What can hang from each mark
rizom: pime
misa: lala pime zenab
pime: misa
zenab: lala
lala: gadova zenab
gadova: kuzel misa nugur rizom
dosu: nugur
nugur: gadova
kuzel: gadova

Each row was made from one small tree. The marks that hang from a mark follow it in brackets, in alphabetical order. Every link used is in the known rows. Write each row's tree.
Known rows
misa[lala[gadova zenab] pime]: +2.44	-0.73	+1.49	-1.67	-0.70	-2.49	-0.07	-0.82	+1.23	-0.01	-0.33	-4.93	-1.73	-0.32	-1.05	-0.18	+1.94	-0.41	-2.97	-1.36	+1.95	+3.08	+0.57	-1.20
rizom[pime[misa[lala zenab]]]: -1.38	+0.44	-3.87	-2.07	-4.12	+0.04	-0.10	-0.77	+0.06	-1.43	-1.01	+0.15	+1.68	+2.00	-0.17	+0.10	-1.53	+0.28	+0.53	+0.74	+0.72	+1.83	+0.20	+1.48
kuzel[gadova]: -0.45	+1.69	-4.66	-0.91	+2.15	+2.02	+0.19	+0.31	-3.29	+0.44	+1.08	+1.48	-1.83	+1.12	+0.35	+0.87	+0.52	+0.71	+1.15	+0.13	+0.39	+1.27	+0.33	+0.11
zenab[lala[gadova[misa]]]: +1.75	+0.17	-1.15	-0.10	+2.17	+1.16	+0.50	-2.33	-0.04	+0.67	+0.57	+0.43	-0.55	-0.41	+0.02	+0.09	+1.12	-0.45	-0.94	+0.00	+0.61	-2.60	+0.64	-0.09
gadova[misa[lala zenab] nugur]: -0.19	-1.07	+1.51	+1.17	-0.71	+0.21	-0.14	-0.70	+0.84	-0.58	+0.22	+0.47	+0.10	+0.65	-0.34	-1.29	-1.14	+0.94	+0.93	-0.29	+1.10	-0.42	-0.37	+0.63
lala[gadova[kuzel] zenab]: +0.03	-2.33	+1.46	+0.92	+3.28	-0.30	+0.66	+0.87	+0.13	-0.26	-1.03	-2.52	+2.74	-1.21	-0.50	+0.79	+0.36	-0.32	+0.04	-0.59	-1.80	+4.23	-0.26	-2.37
misa[lala[gadova] pime]: +2.60	+0.72	+0.25	-1.93	-1.41	-2.06	+0.38	-0.53	+0.83	+0.08	+0.20	-3.99	-3.92	+0.15	-0.18	-0.34	+2.24	-0.62	-3.22	-1.29	+2.81	+1.42	+0.63	-0.43
lala[gadova[kuzel misa nugur rizom]]: -0.64	-0.52	+5.72	+1.85	+2.32	+0.44	-0.37	+1.63	+1.61	+0.04	-0.16	-1.20	-0.15	-1.32	+0.55	-0.38	-0.30	-0.42	-0.20	+0.21	-2.24	-3.14	-0.22	-0.54
lala[gadova[nugur] zenab]: +1.01	-1.49	+0.57	+1.14	+2.96	-0.24	-0.53	+0.08	-0.35	-0.98	-1.07	-1.19	+2.06	-0.76	-0.84	-0.68	+0.02	+1.04	+0.13	-0.92	-1.80	+3.93	-0.45	-0.48
kuzel[gadova[misa[lala zenab]]]: -1.21	+0.22	-1.35	-0.78	+0.63	+0.77	-0.13	-0.38	-1.09	+0.49	+0.50	+0.58	-1.19	+1.10	-0.03	+0.69	-0.01	+0.38	+0.59	+0.41	+0.94	-1.14	+0.58	-0.60
gadova[kuzel misa[zenab] nugur rizom]: -2.21	-1.09	+5.71	+2.56	+0.27	+1.00	+0.14	+1.34	+1.52	+0.61	+0.07	+1.17	+0.59	-1.28	+0.42	-0.12	-1.90	+0.29	+2.18	+0.46	-1.29	-2.82	-0.68	-0.19
misa[lala[gadova[nugur]] pime zenab]: +1.64	-0.45	+1.23	-0.90	-2.18	-2.76	+0.67	-0.76	+2.08	-0.38	-0.82	-2.17	-3.74	-0.62	-0.40	-1.05	+1.17	+0.74	-2.12	-1.57	+3.00	+1.94	-0.06	-0.14
zenab[lala[gadova]]: +2.11	+0.81	-3.34	-0.48	+2.79	+1.06	+1.16	-2.34	-0.50	+0.46	+0.08	+0.83	-1.23	-0.43	+0.20	+0.12	+1.65	+0.09	-0.73	-0.26	+1.12	-1.04	+0.59	-0.07
zenab[lala[gadova[nugur]]]: +2.04	+0.73	-2.36	+0.22	+3.46	+1.27	+0.80	-2.08	+0.22	-0.07	+0.14	+0.96	-1.60	-0.38	+0.03	-0.89	+1.47	+0.80	-0.37	-0.46	+0.94	-1.08	+0.10	+0.64
misa[lala[gadova] pime zenab]: +1.70	-0.28	+0.28	-1.61	-2.85	-2.90	+0.96	-1.09	+1.39	+0.12	-0.87	-2.41	-3.33	-0.70	-0.27	+0.01	+1.35	-0.03	-2.59	-1.41	+3.20	+1.79	+0.46	-0.94
pime[misa[lala[gadova] zenab]]: +0.53	+0.18	+0.28	-1.94	-2.60	-1.52	+0.31	-0.46	-0.03	-1.38	-0.45	+0.49	-0.51	+1.38	+0.17	+0.43	-0.90	+0.11	+0.56	-0.07	+0.80	+0.68	+0.04	-0.37
pime[misa[lala[gadova zenab]]]: +1.18	-0.17	+1.16	-1.93	-0.97	-1.31	-0.52	-0.20	-0.05	-1.50	+0.12	-1.52	+0.84	+1.68	-0.44	+0.23	-0.42	-0.22	+0.20	-0.07	-0.15	+1.70	+0.09	-0.62
gadova[kuzel]: -0.43	-0.24	-1.58	+0.77	+1.53	+1.64	+1.59	+1.28	-1.21	+0.31	+0.99	-0.10	+0.10	+0.23	+0.57	+0.84	+0.02	-0.43	+1.46	-0.34	+0.41	+3.31	-0.48	-0.84
kuzel[gadova[misa]]: -0.93	+0.73	-2.16	-0.43	+1.59	+2.10	-0.65	+0.29	-2.77	+0.72	+1.71	+1.02	-1.04	+1.09	+0.20	+0.85	-0.21	+0.03	+0.84	+0.49	-0.30	-0.61	+0.37	+0.02
lala[gadova[kuzel misa nugur] zenab]: -0.55	-3.48	+5.26	+2.32	+3.32	-0.05	-0.61	+1.16	+1.50	-0.68	-0.21	-2.75	+3.28	-1.13	-0.79	-0.62	-0.65	-0.05	+0.31	-0.48	-2.64	+2.20	-0.88	-1.43
rizom[pime[misa[zenab]]]: -1.65	+0.44	-4.62	-1.55	-4.11	+0.85	-0.22	-0.31	-1.38	-1.15	-0.45	+1.49	+2.21	+1.50	+0.02	+0.51	-2.28	+0.31	+1.38	+0.71	-0.33	+2.72	-0.10	+1.83
rizom[pime]: -1.01	+0.89	-6.40	-0.58	-1.11	+1.90	+0.11	-0.41	-1.77	-0.37	-0.61	+0.01	+1.79	+0.89	-0.01	+0.12	-0.62	+0.13	+0.12	+0.40	+0.03	+3.05	+0.39	+1.60
rizom[pime[misa[zenab[lala]]]]: -1.25	+0.51	-4.99	-1.76	-3.29	+1.09	+0.07	-1.60	-0.65	-0.86	-0.37	+1.94	+1.86	+1.30	-0.09	+0.28	-1.57	+0.41	+1.12	+0.82	+0.43	+1.21	+0.11	+1.98
dosu[nugur]: +1.68	-0.96	-4.18	+0.36	-1.14	+0.12	-0.13	+0.15	-3.20	-0.10	+0.26	+1.00	-1.94	-0.11	+0.02	+0.42	+0.53	+0.30	+0.47	-0.79	+0.99	+3.81	-1.24	-0.17
zenab[lala[gadova[misa rizom]]]: +1.46	+1.04	+0.40	-0.16	+2.00	+0.95	+0.21	-2.18	+0.28	+1.17	+0.03	+0.63	-1.00	-1.03	+0.22	+0.40	+1.09	-0.53	-1.06	+0.45	+0.08	-5.22	+1.08	-0.19
kuzel[gadova[misa[lala zenab] nugur]]: -1.26	-0.11	-0.23	+0.08	+1.35	+0.95	-0.52	-0.20	-0.20	-0.23	+0.68	+0.89	-1.53	+1.10	-0.18	-0.61	-0.27	+1.34	+1.07	+0.24	+0.78	-1.21	-0.09	+0.37
dosu[nugur[gadova[misa]]]: +0.98	-1.53	-1.72	+1.91	-1.40	-1.49	-0.37	+1.73	-1.07	+0.15	+0.82	+1.75	+0.49	-0.37	+0.18	-0.58	+0.74	-0.87	-0.49	-0.54	+0.02	+2.04	-1.61	-0.10

Write each row's tree
-0.40	-1.49	+4.78	+1.69	+3.85	-0.32	-0.11	+1.22	+1.47	-0.36	-1.66	-2.05	+1.78	-1.92	-0.43	-0.18	+0.08	+0.52	+0.37	-0.25	-2.63	+0.94	-0.45	-1.53 -> lala[gadova[kuzel nugur rizom] zenab]
-0.92	+0.51	-0.96	+0.47	+2.29	+2.28	-1.08	+0.66	-1.77	-0.01	+1.85	+1.29	-1.33	+1.15	+0.09	-0.45	-0.42	+0.97	+1.35	+0.19	-0.59	-0.64	-0.22	+1.05 -> kuzel[gadova[misa nugur]]
-1.74	+2.69	-2.38	-2.47	-0.26	+1.07	-0.94	+0.13	-0.85	-0.08	-0.41	+0.23	-1.63	+1.68	+0.30	+0.76	+0.09	+0.42	+0.26	+1.49	-0.22	-2.87	+1.01	+0.81 -> kuzel[gadova[rizom[pime[misa[lala]]]]]
-0.92	+0.13	-3.11	-2.09	-2.77	+0.31	-0.81	-0.62	-0.11	-1.54	-0.60	-1.44	+2.61	+2.26	-0.64	-0.04	-1.17	+0.00	+0.26	+0.73	-0.11	+2.60	+0.28	+1.26 -> rizom[pime[misa[lala[zenab]]]]
-1.26	+1.55	+1.14	+0.32	+2.07	+2.08	-1.42	+0.72	-1.44	+0.59	+1.06	+1.53	-1.91	+0.51	+0.32	-0.11	-0.43	+0.91	+1.22	+0.84	-1.24	-3.91	+0.24	+0.94 -> kuzel[gadova[misa nugur rizom]]
-1.30	+0.49	+0.56	+0.27	+1.23	+0.25	+0.45	+1.10	+0.84	+0.09	-1.93	-1.86	+0.74	-1.21	+0.57	+0.69	+0.33	-0.71	-1.01	+0.61	-1.68	-1.09	+0.53	-0.60 -> lala[gadova[kuzel rizom[pime]]]
+0.65	+0.48	-1.26	+0.38	+1.20	+0.37	+1.23	-2.18	+0.45	+0.45	-1.43	+2.72	-1.01	-1.48	+0.12	+0.01	+0.32	+1.20	+0.57	-0.14	+0.85	-1.83	+0.25	+0.07 -> misa[zenab[lala[gadova[nugur rizom]]]]
-2.40	+1.44	-0.27	+0.09	+1.11	+2.33	-1.78	+0.52	-0.68	+0.22	+0.11	+0.80	-0.72	+0.58	+0.09	-0.41	-0.76	+0.92	+0.65	+1.36	-1.58	-3.69	+0.45	+1.78 -> kuzel[gadova[misa nugur rizom[pime]]]
+0.30	-0.77	-0.39	+2.04	-0.33	-1.74	+0.54	+2.65	-0.11	+0.49	-0.19	+1.45	-0.38	-1.20	+0.63	-0.11	+1.40	-0.80	-0.13	-0.37	-0.13	+1.52	-1.64	-0.95 -> dosu[nugur[gadova[kuzel rizom]]]
-1.91	+0.96	+1.15	+0.53	+1.14	+1.56	-1.02	+0.36	-1.05	+0.63	+0.40	+2.49	-1.51	-0.07	+0.23	+0.17	-0.98	+1.29	+1.65	+0.74	-0.97	-3.64	+0.16	+0.66 -> kuzel[gadova[misa[zenab] nugur rizom]]
-1.34	-2.09	+2.54	+0.97	-0.46	+0.14	+1.27	+0.32	+1.41	+0.37	+0.30	-1.21	+1.01	+0.13	+0.09	+0.57	-0.65	-0.78	+0.79	+0.03	+1.11	+0.04	-0.20	-1.72 -> gadova[kuzel misa[lala zenab]]
+0.91	+0.13	-0.09	-2.01	-1.67	-0.45	-0.37	-0.34	-0.99	-1.22	+0.83	-0.59	+0.84	+2.30	-0.48	+0.38	-0.82	+0.03	+1.25	+0.01	+0.55	+2.38	-0.04	-0.18 -> pime[misa[lala[zenab]]]
-0.82	+2.51	-1.40	-0.14	+2.78	+2.08	-0.61	+0.63	-1.88	+0.36	+0.41	+2.02	-2.85	+0.51	+0.46	-0.02	+0.31	+1.55	+1.45	+0.46	-0.49	-1.88	+0.17	+0.89 -> kuzel[gadova[nugur rizom]]
-1.37	+0.50	+3.13	+2.50	+0.78	-0.63	+0.79	+3.05	+1.54	+1.22	+0.95	+1.28	+2.53	-0.76	+0.97	-0.11	+0.31	-1.92	-0.05	+0.42	-1.40	-2.12	-0.22	-0.66 -> nugur[gadova[kuzel misa rizom]]
+0.71	-2.36	+0.78	+2.02	-2.00	-2.14	-0.05	+2.53	+0.44	+0.55	+1.65	-0.07	-0.70	-0.91	+0.21	-0.51	+1.23	-1.49	-1.11	-0.96	+0.54	+2.91	-2.04	-0.62 -> dosu[nugur[gadova[kuzel misa[pime]]]]
+0.69	+0.38	-1.45	-1.61	-1.86	-0.01	+0.59	-1.45	-0.86	-0.60	+0.48	+2.84	-0.33	+0.71	+0.27	+0.69	-1.00	+0.32	+1.46	+0.09	+0.53	-0.02	-0.18	+0.31 -> pime[misa[zenab[lala[gadova]]]]
+1.16	-2.54	+4.16	+0.93	+0.76	-0.90	-1.55	+0.14	+0.63	-0.37	+0.46	-2.90	+1.27	-1.10	-1.14	-0.87	-0.23	+0.14	-1.18	-1.04	-1.54	+2.46	-0.47	-0.24 -> lala[gadova[misa[pime] nugur] zenab]
+0.19	-0.70	-1.39	+0.43	-0.69	+1.41	+0.57	-1.99	-1.06	+0.98	+0.94	+2.30	+0.73	-0.27	-0.03	+0.69	-0.85	-0.07	+0.97	+0.12	+0.92	-1.10	+0.28	+0.04 -> gadova[misa[zenab[lala]]]
+1.76	+0.25	-3.09	-1.13	-2.45	-0.16	+1.44	-2.53	-0.50	+1.40	+1.03	+1.48	-3.06	-0.96	-0.12	+0.54	+0.76	+0.46	-0.33	-1.12	+3.49	+1.97	+0.10	+0.42 -> misa[pime zenab[lala]]
-1.13	+2.35	-1.72	+0.26	-1.77	-0.99	+0.06	+2.03	+0.43	+0.03	-0.15	+2.38	+2.68	+0.49	+0.77	-0.43	-0.06	-0.94	-0.23	+0.78	-1.20	-0.59	+0.12	+1.45 -> nugur[gadova[rizom[pime[misa]]]]
+0.24	-0.99	+4.05	+0.55	+1.37	-0.59	-1.19	-0.04	-0.41	+0.53	-1.20	-1.77	+2.80	-1.69	-0.62	+0.97	-0.51	-0.62	-0.73	+0.29	-2.90	-1.18	+0.78	-1.54 -> lala[gadova[misa rizom] zenab]
+0.51	-1.17	+0.96	-0.03	-0.01	+0.25	-0.50	-0.85	-0.41	+0.13	+0.54	-1.84	+1.89	+0.83	-0.78	+0.20	-0.34	-0.54	-0.05	-0.02	+0.40	+0.64	+0.49	-0.77 -> gadova[misa[lala[zenab]]]
+0.18	+0.03	-3.19	+1.25	-1.81	-1.54	-0.28	+1.66	-0.43	+0.13	-1.02	+1.73	+0.43	-0.84	+0.28	-0.47	+1.03	-0.42	-1.01	+0.00	-0.28	+1.32	-1.11	+0.56 -> dosu[nugur[gadova[rizom[pime]]]]
+0.65	-0.43	+2.75	+1.00	+2.77	-0.44	-0.74	+0.23	+0.02	-0.44	-1.80	-0.91	+1.48	-1.59	-0.61	-0.34	-0.04	+0.96	+0.00	-0.34	-2.42	+0.57	+0.02	-0.57 -> lala[gadova[nugur rizom] zenab]
-0.24	-0.05	+3.71	+1.36	+0.38	-0.29	-0.72	+0.24	+0.56	+0.04	-1.16	+0.75	+0.04	-1.50	+0.21	-0.28	-0.95	+0.36	-0.13	+0.03	-1.74	-3.36	+0.16	+0.07 -> lala[gadova[misa[zenab] nugur rizom]]
+1.78	+1.53	-0.72	+0.16	+3.17	+1.10	+0.54	-1.98	+0.56	+0.42	-0.53	+1.28	-2.00	-0.92	+0.22	-0.62	+1.46	+0.78	-0.47	+0.02	+0.51	-3.72	+0.48	+0.52 -> zenab[lala[gadova[nugur rizom]]]
+1.17	-0.33	+1.93	-1.40	-0.44	-1.21	-0.79	+0.01	+0.52	-1.93	+0.21	-1.37	+0.57	+1.77	-0.56	-0.61	-0.49	+0.41	+0.52	-0.20	-0.33	+1.49	-0.31	+0.02 -> pime[misa[lala[gadova[nugur] zenab]]]
+0.90	-0.65	-0.15	-0.38	-2.81	+0.32	+0.31	-2.01	-0.44	+1.49	+1.87	+0.80	-1.38	-0.65	-0.26	+0.56	-0.29	-0.41	-0.34	-0.50	+2.03	-0.33	+0.17	+0.35 -> gadova[misa[pime zenab[lala]]]
-0.89	+1.35	+0.56	+1.95	+1.46	-0.82	+1.65	+3.04	+0.97	+0.98	+0.24	+1.76	+1.56	-0.73	+1.10	-0.07	+0.98	-1.25	+0.17	+0.05	-0.76	-0.10	-0.27	-0.61 -> nugur[gadova[kuzel rizom]]
+0.84	+1.40	+1.17	+0.67	+1.95	+0.21	-0.24	+0.64	-0.41	-0.27	-1.01	+0.37	-1.27	-1.00	+0.45	-0.53	+0.33	+0.69	-0.38	-0.25	-1.22	-1.64	+0.16	+0.44 -> lala[gadova[nugur rizom]]
-0.79	+1.08	-3.82	-2.26	-3.31	+0.61	-0.47	-0.44	-0.30	-1.46	-0.24	-0.79	+1.34	+2.55	-0.10	-0.21	-1.00	-0.11	+0.11	+0.79	+0.56	+1.49	+0.27	+1.82 -> rizom[pime[misa[lala]]]
+0.32	+0.52	-0.94	-1.94	-3.41	-0.70	+0.46	-0.57	-0.75	-1.07	+0.35	+1.41	-0.54	+2.03	+0.15	+0.53	-1.32	+0.27	+1.60	+0.02	+1.47	+1.31	-0.11	+0.03 -> pime[misa[lala zenab]]
-1.93	-0.17	+3.17	+2.63	-0.09	-1.23	+1.20	+2.68	+1.76	+1.29	+0.23	+2.23	+2.89	-1.29	+0.92	+0.13	-0.27	-1.53	+0.42	+0.35	-1.19	-1.68	-0.40	-0.87 -> nugur[gadova[kuzel misa[zenab] rizom]]
-0.92	+2.40	-1.22	-0.18	-1.75	-1.61	+0.18	+1.69	+1.48	-0.21	-0.61	+1.27	+2.22	+0.93	+0.60	-0.79	+0.46	-0.97	-0.86	+0.81	-0.41	-1.48	+0.35	+1.21 -> nugur[gadova[rizom[pime[misa[lala]]]]]
+1.02	+0.94	+0.03	+0.07	+3.33	+0.97	+1.48	-1.37	+0.98	+1.02	-0.44	+0.12	-1.46	-1.30	+0.48	+0.56	+1.76	-0.37	-0.53	+0.27	+0.43	-3.34	+0.65	-0.97 -> zenab[lala[gadova[kuzel rizom]]]
-2.88	+0.57	+0.68	-0.46	-2.30	+0.70	+0.42	+1.17	+0.59	+0.00	-0.95	+0.35	+1.38	-0.09	+0.64	+1.18	-1.66	-0.41	+1.64	+1.28	-1.18	-0.94	-0.01	+0.15 -> gadova[kuzel rizom[pime[misa[zenab]]]]
-0.77	-0.23	-2.03	-2.07	-2.21	-0.40	-0.89	-0.51	+0.47	-1.77	-1.26	-2.24	+2.66	+1.71	-0.65	-0.15	-0.82	-0.09	-0.56	+0.70	-0.57	+1.99	+0.36	+0.88 -> rizom[pime[misa[lala[gadova zenab]]]]
+0.69	-0.15	+1.49	+0.15	+1.98	-0.58	-0.36	-0.05	-0.81	+0.26	-1.89	-1.21	+1.86	-1.59	-0.48	+1.01	+0.23	-0.02	-0.46	-0.10	-2.21	+0.69	+0.74	-1.49 -> lala[gadova[rizom] zenab]
+1.35	+0.13	-1.29	-1.69	-3.69	-1.88	+1.18	-1.26	+0.39	+0.50	+0.07	-1.36	-3.27	+0.05	-0.27	+0.19	+0.87	+0.22	-1.26	-1.28	+4.04	+2.85	+0.28	-0.36 -> misa[lala pime zenab]
+0.87	-1.05	+1.38	+0.75	-1.71	+0.46	-0.24	-1.72	+0.73	+0.66	+1.89	+1.15	-1.91	-0.54	-0.37	-1.18	-0.59	+0.76	+0.20	-0.85	+1.83	-0.49	-0.66	+1.63 -> gadova[misa[pime zenab[lala]] nugur]
+0.16	-0.89	+0.43	+0.65	-0.23	-0.19	+0.02	-0.17	-0.85	+0.09	-0.47	+0.31	+0.91	-0.91	+0.15	+0.61	-0.70	-0.48	-0.43	-0.26	-0.96	-0.12	+0.24	-0.78 -> lala[gadova[misa[zenab]]]
+2.20	+0.10	-0.46	-0.54	+0.88	+0.52	+0.31	-2.26	+0.24	+1.02	+1.26	-0.51	-1.87	-0.70	-0.04	-0.01	+1.48	-0.66	-1.80	-0.41	+1.28	-2.18	+0.64	+0.09 -> zenab[lala[gadova[misa[pime]]]]
+0.79	-0.57	+1.62	+0.79	-1.17	-2.52	+0.07	+1.27	+1.73	+0.61	+1.39	-1.13	+1.93	+0.22	-0.33	-1.05	+1.14	-1.55	-1.99	-0.78	+0.84	+1.69	-0.12	-0.18 -> nugur[gadova[misa[lala[zenab] pime]]]
-0.83	-2.82	+4.98	+1.98	+2.21	+0.59	-0.11	+0.88	+2.49	-0.63	+0.83	-2.95	+1.82	+0.57	-0.66	-1.30	-0.52	+0.10	+1.06	-0.22	-0.11	+1.07	-0.93	-0.77 -> gadova[kuzel misa[lala[zenab]] nugur]
-2.04	+2.46	-1.68	-1.18	+0.47	+1.94	-1.46	+0.74	-1.11	-0.56	+0.04	+1.59	-1.46	+1.40	+0.34	-0.25	-0.71	+1.40	+1.31	+1.24	-1.27	-2.14	+0.13	+2.08 -> kuzel[gadova[nugur rizom[pime[misa]]]]
-1.76	-0.36	+3.13	+0.67	+0.54	+0.31	-0.40	+1.16	+1.30	+0.35	-1.22	-2.32	+1.58	-1.27	+0.40	+0.57	-0.37	-1.35	-1.22	+0.94	-2.36	-3.18	+0.62	-0.64 -> lala[gadova[kuzel misa rizom[pime]]]
-1.71	+0.82	+1.41	+1.01	-0.97	+1.90	-1.73	+0.17	+0.33	+0.00	-0.30	+0.31	+1.32	+0.01	-0.02	-1.00	-1.71	+0.42	+0.44	+1.10	-1.78	-3.66	+0.25	+2.40 -> gadova[misa nugur rizom[pime]]
+0.76	-0.25	-1.32	-0.59	-0.23	-1.63	+1.38	-1.10	+0.60	-0.48	-2.17	-0.58	-0.59	-0.22	-0.06	+0.20	+0.67	+0.39	-0.82	-0.60	+1.78	+1.09	+0.57	-1.36 -> misa[lala[gadova] zenab]
+0.50	+0.97	+2.87	-1.74	-1.03	-1.05	+0.02	+0.70	+0.85	-1.00	+0.19	-1.32	-1.14	+1.33	+0.52	+0.43	-0.09	-0.75	+0.07	+0.44	+0.04	-1.74	+0.21	-0.70 -> pime[misa[lala[gadova[kuzel rizom]]]]
-0.68	-0.21	-0.65	-0.84	+1.94	+1.02	-0.78	-0.24	-1.14	+0.36	+0.90	-1.03	-0.18	+1.30	-0.51	+0.56	+0.34	+0.13	+0.20	+0.47	+0.14	-0.39	+0.62	-0.82 -> kuzel[gadova[misa[lala[zenab]]]]
+1.96	-0.02	-1.81	-1.09	-1.76	-0.95	+1.33	-2.41	+0.22	+1.14	+0.27	+0.53	-3.05	-1.57	-0.13	+0.43	+1.26	+0.25	-1.38	-1.22	+2.75	+1.22	+0.23	-0.01 -> misa[pime zenab[lala[gadova]]]
+0.17	-2.37	-0.08	+2.54	-0.66	-1.48	+0.19	+2.56	+0.08	+0.26	+1.05	+0.78	+0.75	-0.66	+0.33	-0.45	+0.83	-1.23	-0.23	-0.57	-0.18	+2.51	-2.01	-0.86 -> dosu[nugur[gadova[kuzel misa]]]
